Known rows, with every step that occurs
bara-bonod-tuzal:  17  27  12 -21  -5  28  34   4   8  29  25 -10   8 -18  -7  17   7 -17  30  24   3 -21  26
tuzal-kebaz-begeb:  -9  22   4  22 -15  26  36  10  19  60 -12   9   6  -9 -18 -19  19 -30   8  12 -30  20  -1
begeb-kebaz: -28  30   9  11 -14  -8  36 -24  32  32  -2   6  12  -7 -22   9  15 -23   4  15 -11 -13  -1
begeb-kebaz-nasevut: -27  47  10   7 -33  -7  25 -25  33  32   5  12  11  -8 -36  -4  15 -15   5   9  -7 -14  -2
lisom-beki-bonod-nasevut-kebaz:  26  53  -5  14 -23  -5 -19 -13  29  43  16 -12  19 -23   0  61  12  -9  -3  31  -6 -22  13
tuzal-kebaz-nasevut-bonod-beki:   8  59   2   9 -32  31  22  20  21  66  23   8   6 -16 -17 -11  19 -16   2  22   3   7   1
bara-bonod:  15  30  10 -18   2   9  33   1  17  32  13  -4  20 -18  -6   3  -4 -17  12  32  -1 -12  29
lisom-lubig:  23  55   6  10  13  -4  36 -26  16  30 -13   5  22  -7 -30  18  19  -8  -3   9  -2  10  -8
bara-bonod-beki:  13  29   9 -10   0   9  23  23  17  32  13 -10  15 -22  -6  30   1 -17  20  50  -1 -14  36
lubig-lisom-beki-bonod-nasevut-kebaz-bara:  23  34  -8  45 -14   0  -7 -18  23  49  13  -6  27 -11  11  58  18  11 -11  25  -5 -20 -17
bara-kebaz:   9  38   6  25 -25  -6  35  12  36  32  -8   1  13 -20   8 -26  -3 -16   5   8  -1  -2   7
beki-bonod:  22  29   6 -38  -1   0  -2 -12  29  35  13   3  19  -7  -7  24  14 -18  -8  18   2 -11   1
lubig-lisom-beki-kebaz:   2  31  -1  52  -7  -4   9 -21  29  39  -3 -14  29  -9   1  46  14   6 -12  24 -11 -22 -19
tuzal-kebaz:   8  39   6  19 -14  26  34   9  19  63   5  -4   9  -9  -3  -4  16 -27  10  16  -3  13  -4
beki-bonod-nasevut:  27  29   2 -44 -21  -2  -9 -15  31  40  19 -24  16 -13  -9  34  16 -11   6  27   3 -13  -4
begeb-kebaz-beki-bonod-tuzal: -26  23   7  -1 -26   9  22 -33  33  28   8  19   6 -13 -39  29  21 -21   3   5  -7 -14  14
bonod-tuzal-kebaz:  11  31   9   8 -18  44  35  12   4  50  19 -13  -8  -8  -8  19  31 -25  33   3   4  -8  -8
lubig-lisom-beki-bonod-nasevut-kebaz-tuzal:  23  30  -5  35 -15   8  -8 -18  28  40   3  -5  23 -15   4  67  21   9  -8  31  -3 -25 -17
nasevut-kebaz-bara:   0  43 -12  33 -16   3  39  11  31  49  14  34   8  -7  23   3  22 -13   5   8   6  -5  -2
lubig-lisom-beki-bonod-nasevut-kebaz-begeb:  18  24  -6  38 -13  -2  -7 -17  24  42   1  -5  29 -15   2  64  16   8 -10  28 -21 -21 -15
lisom-beki-bonod-nasevut:  27  49  -1   7 -18  -6 -20 -14  22  41  12 -21  19 -20 -10  53  12 -10  -3  28  -7 -19  11
lubig-lisom-beki:  19  28   1  49   6  -5  13 -10   9  37  -7 -10  29  -8   1  50  13   5 -10  20  -9 -21 -19
lubig-lisom-beki-kebaz-bara-bonod-tuzal:   3  31  -2  54 -13  12   9 -21  25  44  12 -13  23 -10   2  38  18   8  -3  21  -8 -22  -9
bara-kebaz-nasevut:  10  55   7  21 -43  -5  25  11  36  32   0   7  11 -21  -6 -39  -3  -7   6   1   2  -3   6

Rows
 13  57   2 -26 -25  15  25   8  11  35  27  16   5 -12 -28 -11  21  -2   2   0  12 -23  -4
kebaz-nasevut-bonod-tuzal
 25  35  -4 -34 -30   0  -8 -12  41  42  25 -12  16 -18   4  45  15 -10   8  31   3 -16  -2
beki-bonod-nasevut-kebaz
  4  41  -2  41 -19   9   6 -19  26  40  13  -7  23 -12  -7  42  20  12 -12  18  -6 -30 -18
lubig-lisom-beki-kebaz-nasevut-bonod-tuzal
  8  33  -8   5 -25  15  25   3  34  32  18  36   7 -21   3  49  20 -14   6   8   4 -18  13
nasevut-kebaz-beki-bonod-tuzal
  2  34   4  26 -20  30  39   6  17  57   2   9   5 -15 -19   0  16 -24   6   7  -1  17   9
tuzal-kebaz-beki
 11  59   1 -24 -20   2  24   6  17  37  19  20  14 -12 -26 -21  13  -2 -10   6   9 -17  -2
kebaz-nasevut-bonod
  0  35  -9  24 -19   3  43   9  31  31   3  37  10 -20   4  34  14 -14   4   9   2 -12  12
nasevut-kebaz-beki
  1  36  -6  15 -17  18  38  10  42  30  -6  36   0 -16   8  22  27 -16  12  20   9 -15  -1
nasevut-kebaz-tuzal
-11  24  -9  20 -15  -1  39  13  33  34 -10  37  11 -14   5  15  16 -19   6  14 -27  -9   3
nasevut-kebaz-begeb
-20  30   2  10 -20   9  16  20  50  28 -10  -9  -3 -13 -17  36  33 -16  18  44   3 -13   5
bonod-beki-kebaz-tuzal
 -8  21   3  27 -27  -6  37  14  36  29 -25  14  11 -20  -6 -40   0 -19   4   3 -29   5  11
bara-kebaz-begeb
 12  20   4 -20 -13  17  16  -8  14  24  10  16   4 -14 -31  35  23 -14   4  -4   6 -12  16
kebaz-beki-bonod-tuzal
-27  39  -1  11 -26   7  27 -20  56  47  16  -2  12  -7  -3 -29  15 -12   2  18   0  -2  12
beki-kebaz-bara-bonod
  9  34   4   9 -22  33  21  -2  24  59  10  11   8 -15 -19   8  17 -25  -1   9  -1  16  12
tuzal-kebaz-beki-bonod
-10  37  -6 -15  -9  13  27  19  43  37  11  13   7 -18 -13  14  27 -12 -11  40   8 -20   8
nasevut-bonod-beki-kebaz-tuzal
  3  43 -10  27 -18  10  38   9  33  50  23  33  11 -13  24   1  13 -13   7  18   5  -6  15
nasevut-kebaz-bara-bonod
-41  19   0   5 -25  -4  29 -16  57  31 -17   1  12  -8 -22 -15  18 -19   1  14 -32  -5  -1
beki-kebaz-begeb
 14  23   1 -22 -22   2  11 -13  23  29   6   1  10 -19 -30  32  16  -9   2   8   4  -6  15
kebaz-beki-bonod-nasevut
 -6  30   7  -9 -15  19  19  11  42  30  10  -9   9 -24 -12  23   9 -16  20  55   1 -14  36
bara-bonod-beki-kebaz-tuzal
 22  36  -7 -26 -31   2  -8 -12  40  49  28  -6  13 -14   6  32  19  -8   6  25   5 -10  -3
beki-bonod-nasevut-kebaz-bara
  4  33   0  16  -3  10  27  16  12  50  17   7   7  -5  -2 -14  17 -11  12  23   8   3  22
kebaz-bara-bonod-beki
-27  25   7   1 -22  -1  22 -35  37  29   3  22  12 -13 -38  22  16 -20  -6   8  -9 -10  16
begeb-kebaz-beki-bonod
 25  26   2  31   0   7  -6 -16  11  38   9 -10  25  -8   0  65  19   5  -8  19  -7 -26 -17
lubig-lisom-beki-bonod-tuzal
 23  31  -1  47  -8  20  -6 -16  12  55  15  -5  20  -5   3  48  24   4  -9  16  -5 -13 -18
lubig-lisom-beki-bonod-tuzal-kebaz-bara
-33  33   3  27 -17  -4  36 -24  29  45   4  17   7   1 -18 -17  24 -19   1   4  -6  -3  -2
begeb-kebaz-bara
